Every row comes from one small tree of marks. The marks that hang from a mark follow it in brackets, in alphabetical order. Every link used is in the known rows. Which tree was each row made from?
Known rows
boro{barem moba{doba}}: [ -8.8 -15.5 -17.7 -11.2   7.1  11.6 -14.4 -55.9 -15.0  12.5  13.8  18.6
   0.2  -4.9  23.3 -28.8  23.5  -6.6  17.2  23.9   2.4]
kufu{pipos{barem{boro} koded}}: [-27.4  15.7   3.0 -16.8  12.7  17.3  -0.1  -2.4 -15.7  27.2  29.6  -4.7
  -7.4 -29.4 -11.4 -10.4  11.9  -7.4  -3.7  -5.2   5.5]
misi{moba}: [ -7.5  -7.9  -5.0 -15.5   4.8  -8.2   8.5 -13.1 -19.6   5.7   8.4   7.7
  -3.6   5.2  -9.5  -2.2 -22.2   7.3  -0.2  -3.8  17.3]
pipos{barem{boro{moba}}}: [-21.3   3.9   0.4 -22.4   4.8  14.8   3.8 -11.7  -9.0  25.9   6.3  21.6
  -0.3  11.4  -5.6 -24.2  23.2   1.3 -16.6  24.9  -2.9]
barem{boro pipos{kufu}}: [ -8.1  -2.1  -3.2  -2.6  17.7  -0.6  11.5  11.9  -3.0   5.3  14.6  30.6
  -7.3 -23.5 -20.1 -18.7  -0.6  -2.5   7.8  12.7   9.0]
zevig{boro}: [-10.3 -21.0   6.9  -9.6  -4.9 -12.1   2.3 -20.2  -5.1  -5.8  13.3 -12.0
  -6.4  -7.2  -7.2  10.4  -3.3  15.8  -1.3  -9.0   8.2]
kufu{pipos{koded}}: [ -6.3  -4.7  -0.8  -3.5  11.8  15.4   4.4 -11.4 -18.9   9.6  33.1  -1.2
  -8.9 -40.2  -3.8  -1.4   0.1   3.7   7.5 -12.6  11.4]
pipos{barem koded moba{doba} mubevol}: [ 10.7  10.0  14.0 -23.1  35.0  -0.6 -26.4 -37.7 -16.7  37.6  15.9  -8.6
  -3.1  -7.6 -19.6 -23.4   5.9  -2.9  -4.0  -9.7   5.1]
pipos{koded kufu mubevol}: [ 18.2  -1.1  12.6  14.8  23.9   5.4   9.8 -11.2  -6.9   4.6  19.6  31.1
 -32.8 -45.6 -13.9 -23.1 -10.8   5.4  -7.0  -9.0  -7.6]
barem{pipos{koded}}: [  3.3 -18.4  -9.1  -2.0  21.0  -1.6  -4.0  -4.7 -13.6  13.2  23.5  11.9
  -4.1 -38.0 -18.3   2.1   3.3  -4.3  10.8  -1.9  15.7]
kufu{pipos}: [ -6.9  -1.1  -2.3 -12.3   4.4   6.8  11.6 -11.5 -11.6   6.1  32.0  -3.3
  -1.1 -14.4  -4.5  -6.5  -4.6   9.7   3.9  -5.5   8.3]
barem{boro}: [-25.4   2.9   1.0  -6.7   7.1  -3.1  -0.8   1.0  -3.0  14.2   8.8   9.0
  -1.0   1.4  -8.3 -10.5   2.4   9.7  -2.4   7.9  14.5]
kufu{pipos{barem koded moba}}: [  6.9  -0.6  11.9 -34.4  13.1  15.5  -5.1 -17.6 -23.7  24.1  21.4 -13.3
  -7.6 -25.8 -19.2 -11.1  10.4   3.0  -4.4 -11.4   4.3]
zevig{boro{barem moba{doba}}}: [-19.0 -26.9  -9.9 -13.6  -5.0   5.3 -10.6 -64.7 -17.9  -1.3  12.2   1.1
  -4.0  -6.4  24.4  -7.4  22.8  -5.1  17.7  15.0   1.1]
zevig{boro{barem{pipos{moba}}}}: [  0.9 -35.9  -0.3 -28.8  -3.3 -17.6  -7.8 -36.8 -16.6  -2.3   6.7 -12.4
 -14.6 -17.4 -14.1   0.7   6.7   0.3  15.3   6.4  -0.9]
koded{pipos{barem kufu moba mubevol}}: [ 45.5   7.4  24.6 -28.5   4.6 -15.9  14.0 -28.6  -6.7   8.8  26.3  13.3
 -31.1   4.7 -31.2 -40.1   4.6  15.0 -21.2 -16.4 -23.6]
pipos{kufu moba{doba}}: [ 13.6  -7.3  11.3 -18.6  21.9   2.5 -10.3 -22.4 -11.0   8.6   5.4   6.5
   3.0  -3.8  -7.0 -26.3   2.2   9.3  11.5   0.2  19.3]
pipos{barem koded kufu moba mubevol}: [ 32.0   3.6  25.7 -15.4  25.1   4.7   0.4 -17.7 -11.0  18.4   8.0  16.9
 -31.2 -31.6 -28.7 -32.8  -2.5   5.3 -17.6  -7.8 -13.7]
pipos{koded mubevol}: [  4.6  -1.0   6.2   8.5  22.8  -1.1  -3.4 -17.0 -10.7  14.7  21.9  11.1
 -22.6 -30.1 -12.7 -11.8  -8.5   8.7  -7.0  -9.1  -1.1]
boro{barem}: [ -0.5 -13.4  -6.3  -6.3  -1.2  -4.2  -5.6 -31.3  -7.3   1.6  12.6   5.4
 -14.4 -17.2   5.6 -18.1   5.6   5.7   8.7   9.5  -3.1]
pipos{koded kufu moba mubevol}: [ 26.9  -4.2  20.7  -3.2  27.0   4.9   3.8 -16.2 -14.9  10.5   8.7  23.8
 -33.8 -35.3 -21.9 -26.3  -7.9  12.8  -8.5  -8.0  -3.8]
koded{pipos}: [ 11.2  -7.5   1.3 -13.0  -6.4 -16.8   6.5 -21.3  -5.6   3.1  32.5   1.6
 -10.0   5.1 -10.2 -11.1   8.6  13.8  -2.9 -12.0   5.8]

Write each row's tree
[  4.8   1.2  11.4 -14.5  21.6   8.8   2.7 -21.0 -25.2  19.9  27.4  -2.6
 -20.9 -30.4 -18.6 -14.2  -7.2   8.7  -4.7 -14.7  -1.1]	kufu{pipos{koded moba mubevol}}
[-13.3   8.1  14.7 -37.6   9.1  -3.7 -10.9  -5.7  -7.2  27.9  -2.2  -5.4
   0.5  14.0 -22.8 -22.1  12.1  10.6 -14.6   9.2   7.5]	pipos{barem{boro} moba}
[  0.0 -10.3   6.1 -12.6  27.3   7.5  -0.6   8.6 -16.0  15.9   4.0  27.0
 -16.5 -39.6 -29.1 -17.6   7.6  -4.3   7.2   7.2  16.6]	barem{boro pipos{koded kufu moba}}
[-34.3   3.9  -9.1 -11.3  16.5  14.4  -9.5 -23.6 -12.2  24.0  10.1  21.2
  14.2  13.6  10.2 -20.9  20.5  -2.0   5.7  23.8  19.3]	barem{boro{moba{doba}}}
[ -3.2  19.5  19.3   1.8  24.0   8.4   5.5  -3.5  -3.7  20.1  16.5  28.3
 -31.1 -34.8 -19.9 -30.3   0.5  -3.5 -16.7  -1.9 -14.3]	pipos{barem{boro} koded kufu mubevol}
[  9.4  -6.6  -4.0   6.8  30.0  -6.3  -1.1 -12.7 -13.3  16.3  28.5  16.2
 -15.7 -37.7 -25.0  -7.6  -8.9  -4.4   0.5  -4.4   0.2]	barem{pipos{koded mubevol}}
[  7.9 -35.2  -2.6   3.4   2.1  -1.2   3.6 -29.1 -14.1 -13.4  19.3  15.4
 -34.2 -68.1  -5.2  -1.0   6.7 -13.5  21.0  -2.6  -5.9]	zevig{boro{barem{pipos{koded kufu}}}}
[  0.8   4.6  22.2 -22.9  18.2  13.4  -5.4   0.7 -11.0  24.5  -1.7  14.5
 -20.3 -27.8 -23.4 -27.6  14.4   1.1 -11.6   3.0   4.8]	pipos{barem{boro} koded kufu moba}
[  8.3  -2.2  -2.7 -19.7  34.4 -15.3 -16.2 -28.9 -13.9  22.7  20.2   2.5
   7.5   5.0 -24.6 -18.9  -6.9  -0.8  11.3   1.8  11.8]	barem{pipos{moba{doba} mubevol}}
[ -2.8   0.9  -4.1   0.6  20.8  10.2  22.5  -4.0  -9.7  10.9  16.1  59.0
 -20.7 -15.5 -16.7 -31.1   0.8  -3.7  -6.6  25.5 -14.1]	barem{boro{moba} pipos{kufu mubevol}}
[ 10.3 -21.6 -21.3  -5.3  15.4  14.8  -1.0 -44.2 -16.2   2.4  19.9  43.1
  -6.2 -27.3  11.7 -33.9  20.2 -19.6  27.2  30.2  -3.3]	boro{barem{pipos{kufu}} moba{doba}}
[ 31.3   0.6  12.2 -17.9  -4.8  -8.8  15.2 -18.3   0.3   1.0  32.2  12.3
 -20.6  -4.7 -16.8 -27.2  14.0   7.6  -9.4 -13.0  -9.6]	koded{pipos{barem kufu}}
[ -2.8   8.0   7.1 -14.9  33.4   9.8 -12.4 -36.5 -27.1  27.8  32.7 -10.6
  -4.3 -22.8  -9.5 -16.9  -3.3  -0.3   8.6 -16.4  11.8]	kufu{pipos{koded moba{doba} mubevol}}
[ 17.1   3.4   8.7 -43.4   6.0 -16.0 -18.5 -41.1 -12.3  26.0  28.8 -21.1
   9.0  25.0 -16.4 -23.9  23.1   5.6   0.9 -12.3  10.7]	koded{pipos{barem moba{doba}}}
[ 28.2  -8.4  21.7 -21.3  16.9  10.0  -3.0 -12.2 -12.3  14.8   2.6  12.0
 -19.7 -32.6 -23.8 -24.0  10.0   5.6  -8.9  -4.0   0.8]	pipos{barem koded kufu moba}
[-22.5 -10.7 -15.6 -13.0  12.3   7.4   6.8  -3.2 -13.6  17.7  12.1  34.9
   3.5  -2.1 -11.8 -13.7  15.6  -4.2   0.9  31.1   7.0]	barem{boro{moba} pipos}
[  6.3   2.1  11.3 -42.7   5.4   5.8   1.5 -17.6 -17.2  19.8  20.6 -16.4
  -1.4  -0.8 -19.4 -18.0   5.7  10.1  -7.1  -4.3   2.2]	kufu{pipos{barem moba}}
[ 16.2  -9.8   3.9 -12.4  31.9  -7.5  -6.2 -14.9 -19.7  22.2  17.1  11.3
 -16.9 -29.3 -34.7 -12.0  -5.2   2.0  -1.9  -2.7   3.1]	barem{pipos{koded moba mubevol}}
[ 22.5  -0.5   3.4 -13.4  37.4  -8.2  -4.8 -23.9 -11.1  15.5  17.7  19.2
  -3.3 -11.1 -24.7 -30.1  -9.7  -1.2  13.2   1.2   6.6]	barem{pipos{kufu moba{doba} mubevol}}
[ 30.6 -11.5  10.1  -5.0  33.9  -0.6   3.9  -8.9 -16.8  10.6  14.5  29.2
 -28.2 -44.0 -34.4 -21.6  -8.9   0.4   0.0  -3.7  -3.2]	barem{pipos{koded kufu moba mubevol}}
[ 35.9  10.7  16.1  -9.9   2.3 -14.4  19.6 -24.5   0.5   4.8  37.5  20.2
 -31.1  -5.3 -21.9 -35.0   2.2   8.7 -18.2 -16.6 -25.6]	koded{pipos{barem kufu mubevol}}
[-22.1  21.6   1.5 -21.0   9.2  19.9  17.8 -19.1 -16.0  27.3  28.4  21.1
 -11.8   1.5  -8.0 -30.1   8.6  -1.6 -20.2  13.0 -21.0]	kufu{pipos{barem{boro{moba}} mubevol}}
[-21.8  15.2   8.5 -37.9  20.9  -2.6 -28.4 -20.9  -9.2  36.9   3.9 -13.1
  17.2  22.5 -14.3 -23.9  16.6   1.1   0.7   8.9  20.0]	pipos{barem{boro} moba{doba}}
[ 25.9 -22.0   5.4 -11.8  26.5   6.1   1.4  -2.7 -17.3   7.2   8.9  24.7
 -16.8 -45.3 -29.4 -14.4   2.9  -0.7   9.0   1.1  11.6]	barem{pipos{koded kufu moba}}
[-13.7  10.8   1.4 -17.1  17.0  21.6  -2.1 -21.3  -8.4  20.7   9.4  31.7
   4.4   2.9   3.2 -35.9  24.1  -8.7  -1.9  23.3   2.6]	pipos{barem{boro{moba{doba}}} kufu}
[-25.2   7.5 -16.2  -4.8  30.8   3.4  -5.2 -23.7 -14.5  28.8  23.3  33.0
   9.4   6.5  -8.1 -23.5   8.6 -12.0   6.9  25.4   5.4]	barem{boro{moba{doba}} pipos{mubevol}}
[-30.2  -6.6 -19.6  -5.6  30.9  17.6 -13.4 -18.5 -22.0  30.6  19.0  27.6
  12.4 -18.7  -2.3 -10.8  24.5 -21.5  18.4  21.6  25.4]	barem{boro{moba{doba}} pipos{koded}}
[ 30.9   4.3  12.0   2.0   3.6 -14.6  24.0 -22.1  -0.4  -4.0  37.3  26.0
 -34.3  -9.2 -15.3 -29.5  -5.8  15.2  -9.1 -16.3 -14.8]	koded{pipos{kufu mubevol}}
[ 31.4  -7.5   8.9 -11.4  26.5  -8.8  10.5  -9.0 -10.3   7.0  13.2  29.4
 -20.5 -19.6 -33.5 -27.5 -14.7   8.1  -3.0   3.2  -6.5]	barem{pipos{kufu moba mubevol}}
[  6.2   5.3  10.7 -22.6  15.0   1.1   9.6 -21.0 -17.5  14.0  24.3  -3.3
 -12.0  -4.5 -17.4 -18.7 -13.8  17.2  -7.2  -9.1  -4.1]	kufu{pipos{moba mubevol}}
